Each row was made from one path, in order. Every step used is in the known rows, and no mark comes twice. Write each row's path.
In the rows, zero is written as 128.
Known rows:
gogi, tino: [113 131  84 104 119 111 105 126  96 135 139 114 127 139 184  94 108  97
 130  51 189 151]
tamas, poza, mupeto, mavol: [108 160 165 126 111 137 142 137  93 100 140 179 176  81 139 147 122  97
 111 105 119 145]
rugo, gogi, nunat, bubo, tamas: [187 133 115 150 137 123 112 120 135 135 115 114  67 128 108 132 123 121
 118 121 123 104]
mupeto, gogi: [ 95 138 103 139 137 109 121 122 134 139 130 170 142 136 164  96 115 131
 128 166 170 163]
nunat, mavol: [ 98 118 126 144 143 120 116 128 114 124 134 129 144 123 146 130 130 129
 136 105 124 142]
rugo, gogi: [122 144  69 134 139 103 109 129 109 127 135 147 102 124 141 109 104  94
 100 106 178 145]
tamas, mavol: [106 113 152 109 123 125 130 136 108 130 135 156 130 107 142 130 133 150
 122 106 143 145]
nunat, bubo, tamas: [178 121 144 117 129 119 129 115 146 146 129 112 107 120 127 123 139 122
 132 188 111 118]
bubo, tamas, poza: [182 126 142 115 105 132 110 134  92 142 125 131  83 109 114 126 123 113
 120 145 103 148]
bubo, mupeto: [113 111  97  97 119 120 122 135 141 129 138  85 141 126 122 126 125 108
 133 138 136 135]
nunat, bubo, tamas, gogi, mupeto: [150 121  91 122 135 143 150 124 131 148 115 107 101 156  84 134 147 165
 113 180 119  99]
bubo, tamas: [141 119 114 113 127 127  92 125 117 147 133 103 115 118 128 113 130 118
 128 129 120 164]
poza, nunat: [ 88 141 150 114 130 108 127 133 130 107 146 141 175 127 151 109 125 116
 114  97 151 162]
tamas, gogi, nunat, mavol: [ 91 102 136 163 140 160 120 135  87 125 116 138 147 156 121 142 130 174
 138  36 100 109]
bubo, mupeto, mavol: [103 117 123 110 134 119 121 131 152 119 143 110 143 113 141 136 123  94
 166 129 127 146]
nunat, bubo: [138 125 136 130 120 109 143 122 144 133 136 132 114 127 149 117 129 128
 119 165 152  93]
bubo, tamas, gogi, mupeto: [112 116  61 118 133 148 114 133 102 148 119  97 108 155  85 125 137 159
 109 119 126 147]
gogi, nunat: [ 98 112 120 152 106 132  88 138 113 127 128 105 109 135 141 118 119 148
 115  44 153 122]
nunat, bubo, mupeto: [147 117 128 102 121 112 157 125 169 128 135  92 128 126 122 134 134 112
 138 198 128  86]
gogi, mupeto, mavol: [ 65 134  82 151 129 115 105 135 138 115 136 116  99 128 142 129 124 132
 128  95 175 149]
gogi, nunat, bubo, mupeto, mavol: [131 112 163 140 124 129 139 129 180 112 128 101 111 122 131 155 131 126
 170 125 113  80]

Write each row's path:
[160 126 149 156 137 130 124 113 161 147 110 139 106 140 132 119 134 155
 146 180 116 123] -> mupeto, gogi, nunat, bubo, tamas
[ 67 151 137 122 133 131 127 127 114 106 148 152 206  92 151 134 128 102
 120  90 136 160] -> poza, mupeto, mavol
[ 95 117 104 137 126 131 120 133 156 130 119 111 144 145 128 121 119 143
 148 133 140 142] -> bubo, mupeto, gogi, nunat
[170 111 155 142 118 135 109 123 143 140 120  91  87 129 117 132 138 150
 133 125 105  98] -> gogi, nunat, bubo, tamas
[113 134  80 161 128 118  90 136 106 121 125 128  83 133 132 118 104 121
 100  43 172 127] -> rugo, gogi, nunat
[129 108 166 133 130 151 161 131 155 121 121 126 137 147 117 157 133 144
 168 122  95  66] -> tamas, gogi, nunat, bubo, mupeto, mavol
[135 104 124 130 123 167  97 133  91 148 116 111 123 150 103 125 131 163
 128  60  94 130] -> bubo, tamas, gogi, nunat
[135 160 177 158 107 143 176 129 123 111 113 190 162 116 128 141 127 152
  98 167 125  94] -> tamas, poza, mupeto, gogi, nunat, bubo
[138 101 139 120 116 153 163 134 142 130 117 101 130 158  99 145 135 162
 138 133 104  54] -> tamas, gogi, nunat, bubo, mupeto
[159 139 201 121 142 129 136 132 109 106 126 154 154 109 111 148 141 110
 139 129  59 175] -> bubo, tamas, poza, nunat, mavol
[105 122  87 129 147 149 114 129 117 137 122 122 111 143  99 136 136 142
 139 110 116 156] -> bubo, tamas, gogi, mupeto, mavol
[163 137 187  98 148 136 169 118 137 128 129 158 173 145 110 126 146 133
 130 175  86 124] -> poza, nunat, bubo, tamas, gogi
[181 167 169 118 128 136 179 115 126 132 117 186 169  99 112 137 138 116
 113 252  91 135] -> nunat, bubo, tamas, poza, mupeto, gogi
[ 84 155  43 160 150 100 106 133 131 109 132 140  76 127 132 130 108 100
 112  91 192 153] -> rugo, gogi, mupeto, mavol
[138 105 137 127 109 130 140 133 167 124 124  74 114 136 116 143 134 142
 140 134 121  72] -> gogi, nunat, bubo, mupeto
[163 142 186 105 142 112 148 117 161 121 136 130 153 122 127 123 146 115
 131 179 102 140] -> poza, nunat, bubo, tamas
[ 75 170  83 101 139 123 139 117 104 125 134 160 224 129 182  97 113  97
 116 101 185 186] -> poza, mupeto, gogi, tino
[217 129 171 120 107 125 144 125 121 141 121 141  74 110 115 135 133 116
 125 206  97 101] -> nunat, bubo, tamas, poza
